Each row comes from the steps of one walk. Every step used is in the known rows, and no mark comes twice. Write the walk behind each row, first mark first.
In the rows, 128 means zero.
Known rows
potopuf/vitorov/neno/faka/fulo: [153 154 197  97 148 112 108 157  89  36  98  92 178 145  94  98 123 121
 151  92 150  81 139 140 116 153 137 150  64 129]
tuso/faka/fulo/vitorov/komi/sukog/timav: [117 106 152  91 143 187  97 150  71 103  54  83 170 132 102 120 158 149
 144  56 120  85 120 137 118 182 157 133 111 154]
faka/neno/vitorov/fulo: [ 80 131 136  99 196 159 130 147  82  89  89 175 127 179  96 100 118 111
 142 107 129 135 105 122 101 156 143 131 121 134]
potopuf/vitorov: [130 139 150  95 160  86 129 138  84  67  86 129 134 153 129 101 134 138
 128  98 117 114 133 145 108 154 167 142 115 141]
vitorov/potopuf: [111 129 129  92 182 127 128 126  97  95  93  89 146 152 103 118 134 136
 117 102  91 113 147 167 123 158 153 136 148 122]
tuso/faka/popi: [101 147 162 100 157 123 131 137 102  86  91 107 165 149  92 117 114 115
 134  89 128 101 156 133  94 108 158 158 102 136]
tuso/faka/fulo: [125 153 160  82 160 144 119 140 107  82  81  96 176 140  87 118 116 121
 134  76 122  81 133 127 107 152 147 137 113 144]
neno/vitorov: [126 131 164  95 194 135 117 136  88 117  91 130 116 162 102 104 109 131
 125  94 119 129 113 142 101 154 169 129 118 143]
komi/sukog/timav: [109 109 139  83 157 135 127 133  70 117  99 108 142 165 137 106 170 180
  86  85 107 107 149 145 129 166 169 120 113 133]
timav/sukog/potopuf/tirut: [126 122 118  81 192 111 142 115  49 106  91 148 104 159 173 141 100 167
 100 105 140  82 139 105 105 166 169 148  87 131]
faka/neno/vitorov: [105 128 150  93 191 155 122 138  92  91  88 153 117 168 103 102 115 109
 138 120 126 123 118 150  95 160 157 130 113 144]
tirut/potopuf: [121 131 147  79 184 124 116 133  88  94 100 111 147 146 110 131 130 131
 104 117  59 117 139 148 128 152 154 135 128 124]
neno/faka/tuso: [ 84 161 148  81 157 105 112 131 107  81 105 128 158 142  98 119 122 127
 143  97 136  84 151 127 101 145 169 119  72 133]
vitorov/komi/sukog: [113 120 138  87 167 115  80 133  75  88  78 112 115 160 134 106 167 156
 118  96 118 111 125 122 138 158 173 136 122 138]
faka/neno/vitorov/potopuf: [ 93 118 129  99 200 161 130 134  90  92  87 123 118 163  99 100 122 105
 134 123  99 118 130 185  99 165 145 133 143 133]
sukog/timav: [114 113 138  90 159 136 133 131  92 116  93 109 166 161 121 111 136 157
 128  78 126 107 144 146 117 167 168 116 116 133]
faka/popi: [118 131 157 105 167 105 126 130  98  85 102 106 152 177  98 117 127 111
 129 115 129 118 151 121 103 126 158 148 118 132]
tirut/potopuf/vitorov/neno/faka/tuso: [102 156 188  78 150  79 105 155  79  49  98 115 170 127 111 111 130 121
 143 101  91  85 151 169 113 139 147 137  58 114]
faka/neno: [ 99 132 133  86 172 139 128 131  99  69  92 142 151 161 109 118 132 117
 132 127 123 108 143 142 113 156 153 130 113 137]
popi/faka: [151 162 150  96 169 122 122 143  98  96  74 115 171 149 104 145 119 137
 124 111 133 142 137 134 113 148 162 147 126 132]
tirut/potopuf/vitorov/komi/sukog: [121 114 139  89 161  86  83 141  50  59  75 117 102 147 160 100 179 150
 110 109  57 108 120 151 136 164 163 149 130 131]
neno/vitorov/komi/sukog: [117 115 152  95 187 130  75 139  65 106  76 123  84 167 129  89 149 148
 124  91 120 126 100 132 119 164 175 133 122 145]
komi/sukog: [117 132 150  79 172 119 114 133  76  96 100 117 122 160 125 115 160 162
  78 107 101 117 142 132 129 150 166 136 115 136]
sivi/vitorov/komi/sukog/potopuf: [115 127 125 104 187  93  87 130  81  79  53 128  80 142 149 119 190 146
 103 111 150  81 120 122 118 170 169 136 105 135]
fulo/vitorov/komi: [124 120 148  97 174 148  96 136  92  90  62 116 149 138  92 130 123 127
 166  99 126 130 112 131 115 164 171 137 121 149]
timav/sukog/potopuf: [113 132 117  81 191 121 130 112  93 109  90 124 117 155 145 137 108 158
 105 118 132  89 142  96 103 167 166 143  88 128]
faka/fulo/vitorov/komi/sukog/potopuf/tirut: [149 103 148  90 177 146 103 140  35  89  54 122  97 154 121 140 149 150
 104 105 157  90 109 106 115 188 155 160 108 148]
popi/faka/neno/vitorov/fulo: [111 155 141 108 188 160 131 160  80  91  70 175 148 174  93 126 109 107
 144 118 144 161 104 122  98 153 139 147 129 132]
fulo/vitorov: [129 133 160  90 179 152 130 137  95 100  85 120 155 138  82 143 120 131
 126 108 110 135 131 138 109 155 164 137 115 145]
sivi/vitorov/neno/faka/fulo: [150 157 190 105 175 121  97 150 109  42  95  87 187 136  89 124 145 102
 147  96 147  68 136 135 116 157 134 126  69 128]
fulo/vitorov/potopuf: [121 123 142  98 185 156 137 132  93 100  85  91 154 135  78 140 128 127
 122 109  84 130 142 172 113 162 153 140 144 132]
vitorov/neno: [131 138 187  79 174 123 110 144  97  86  89  99 176 150  96 117 123 142
 127  92 134 122 144 149 128 140 152 133  98 125]
sivi/vitorov/potopuf: [118 135 125 112 192 103 124 129 101  75  84  95 140 139 120 123 162 114
 124 105  88  95 141 175 113 164 154 120 150 126]
komi/sukog/potopuf: [113 134 139  81 181 120 126 130  80 109  84 122  94 152 126 122 156 172
  54 118 136 103 145 121 120 155 162 151  93 129]

Write each row's walk
[125 119 130  90 184 117 140 130  53  92  93 112 133 153 130 121 126 146
 112  89 100 106 145 175 121 156 156 141 147 127]  vitorov/potopuf/tirut
[134 147 190  88 160 111 113 158  76  51 105 108 164 122 111 109 124 134
 126 104  87  99 149 172 127 137 140 157  63 118]  tirut/potopuf/vitorov/neno/faka
[142 149 212  84 166 178 117 160 102  82  68  79 210 117  51 139 108 116
 145  73 129 106 132 150 109 147 133 147  89 142]  tuso/faka/fulo/vitorov/neno
[131 157 136  94 167 141 126 147  98  70  73 140 171 153 104 142 123 114
 134 134 136 134 143 143 108 154 149 146 121 133]  popi/faka/neno
[129 139 137 111 181 154  86 149  88  82  47 147 134 161 108 117 111  99
 182 120 155 145 100 143  99 166 160 145 128 144]  popi/faka/neno/vitorov/komi
[130 112 143 101 204 133 135 135  45 114  91 126 100 162 125 105 108 137
 117  85 100 120 123 183 105 162 160 138 145 135]  neno/vitorov/potopuf/tirut
[102 136 152  99 198 140 123 144  81 114  91 153 124 174  96 102 115 133
 129  82 127 143  99 115 109 150 155 133 126 133]  neno/vitorov/fulo
[137 133 130 108 195 153 140 150  44  90  67 148 125 160 123 128 106 112
 130 119 118 138 126 193  95 163 144 155 149 133]  popi/faka/neno/vitorov/potopuf/tirut
[108 108 130  99 200 152 141 138  46  90  88 147 103 168 125 103 114 115
 129 109 105 112 126 192  99 165 148 139 141 135]  faka/neno/vitorov/potopuf/tirut
[105 135 140  93 171  96 133 148  65  67  92 147 141 154 128 110 142 133
 118  99  64 126 121 132 126 152 143 146 134 120]  tirut/potopuf/vitorov/fulo
[117 116 140  93 179 148 101 135  75 106  56 121  96 138 110 135 154 159
 100 116 145 117 122 118 119 169 168 157  99 141]  fulo/vitorov/komi/sukog/potopuf
[140 140 191  89 159  89 118 152  82  59  83 110 162 149 119  98 132 140
 135  86 132 118 139 161 119 143 154 145  93 129]  potopuf/vitorov/neno
[145 152 195  85 164 146 101 150 104  63 104  78 193 149  72 117 116 125
 141  95 151  85 143 127 125 151 135 141  65 124]  vitorov/neno/faka/fulo
[148 130 167  90 175 157 123 137  99  86  83  97 170 152  69 142 124 111
 132 108 115 118 120 120 108 176 148 133 127 148]  faka/fulo/vitorov
[114  96 130  97 136  97 100 140  52  82  67 116 121 164 170  78 183 175
 138  70 120  97 127 148 127 177 177 130 118 142]  potopuf/vitorov/komi/sukog/timav
[160 129 206  87 177 160 114 152  96  78  81  79 198 148  57 140 120 114
 140 100 131 123 126 136 119 165 135 136 105 137]  faka/fulo/vitorov/neno
[121 134 144  88 164  86 135 138  65  82  78 136  80 151 147 104 165 168
  63 116 135 100 141 133 110 158 165 163  93 133]  komi/sukog/potopuf/vitorov
[121 133 120  89 176  85 138 120  78  83  84 137 104 152 168 118 117 154
 115 114 133  84 138 109  96 169 167 156  86 134]  timav/sukog/potopuf/vitorov
[ 88 144 154  89 182 172 127 147  96  92  78 155 130 139  99 101 102 110
 143  93 123 105 124 163  87 142 154 139  97 150]  tuso/faka/neno/vitorov
[121 121 139  96 152  80  87 140  60  61  68 124 102 157 156  87 174 157
 128  92 114 107 120 135 127 162 175 147 119 144]  potopuf/vitorov/komi/sukog
[134 152 149 103 184 158 122 152  91  92  68 151 140 161  98 126 105 104
 140 130 139 150 120 152  90 156 154 147 118 141]  popi/faka/neno/vitorov
[188 156 208  95 170 162 112 165  97  79  62  79 221 140  53 163 110 111
 144 110 145 148 125 138 114 162 134 153 113 132]  popi/faka/fulo/vitorov/neno
[124 130 129 101 162  86 104 136  85  71  48 132  99 145 140  98 135 143
 149 100 169  93 121 126 105 167 170 158 105 136]  sukog/potopuf/vitorov/komi
[109 122 129  88 176 118  91 128  78 100  61 119  88 155 134 113 162 168
  96 108 153  98 130 111 126 165 169 150 102 132]  vitorov/komi/sukog/potopuf
[102 157 200  82 162 139 113 154 101  79  92 112 194 120  61 139 111 122
 158  95 142 106 149 149 104 139 155 128  47 131]  fulo/vitorov/neno/faka/tuso
[102 163 190  84 141  73 110 154  90  45  92 120 172 135 108  97 126 129
 161  84 150  84 150 155 102 134 157 133  46 126]  potopuf/vitorov/neno/faka/tuso
[ 98 138 130  93 169  91 142 147  57  81  80 158  89 161 141 100 168 172
  68 102 142 111 127 103 117 154 153 166 100 124]  komi/sukog/potopuf/vitorov/fulo
[144 150 189  90 155 112 113 157  70  51  89  96 126 142 111 102 155 154
  86 111 169  68 147 126 116 159 135 172  41 123]  komi/sukog/potopuf/vitorov/neno/faka/fulo
[121 144 189 109 148  90 125 157  66  57 100 109 116 150 116 100 152 147
  86 123 173  88 171 131 104 114 145 192  29 117]  komi/sukog/potopuf/vitorov/neno/faka/popi
[141 146 168  99 165 175 120 142 102  77 101 101 174 134  60 143 112 113
 138 112 127 100 131 116 103 165 150 143  84 146]  neno/faka/fulo/vitorov
[132 135 180  83 165  88 123 150  63  73  74 117 108 146 135 101 161 171
  71 104 150 105 147 149 120 148 152 164  72 121]  komi/sukog/potopuf/vitorov/neno
[118 122 109  97 169  83 102 119  76  73  62 131  97 151 176 107 121 149
 157 105 149  78 120 100 102 179 174 155  93 135]  timav/sukog/potopuf/vitorov/komi
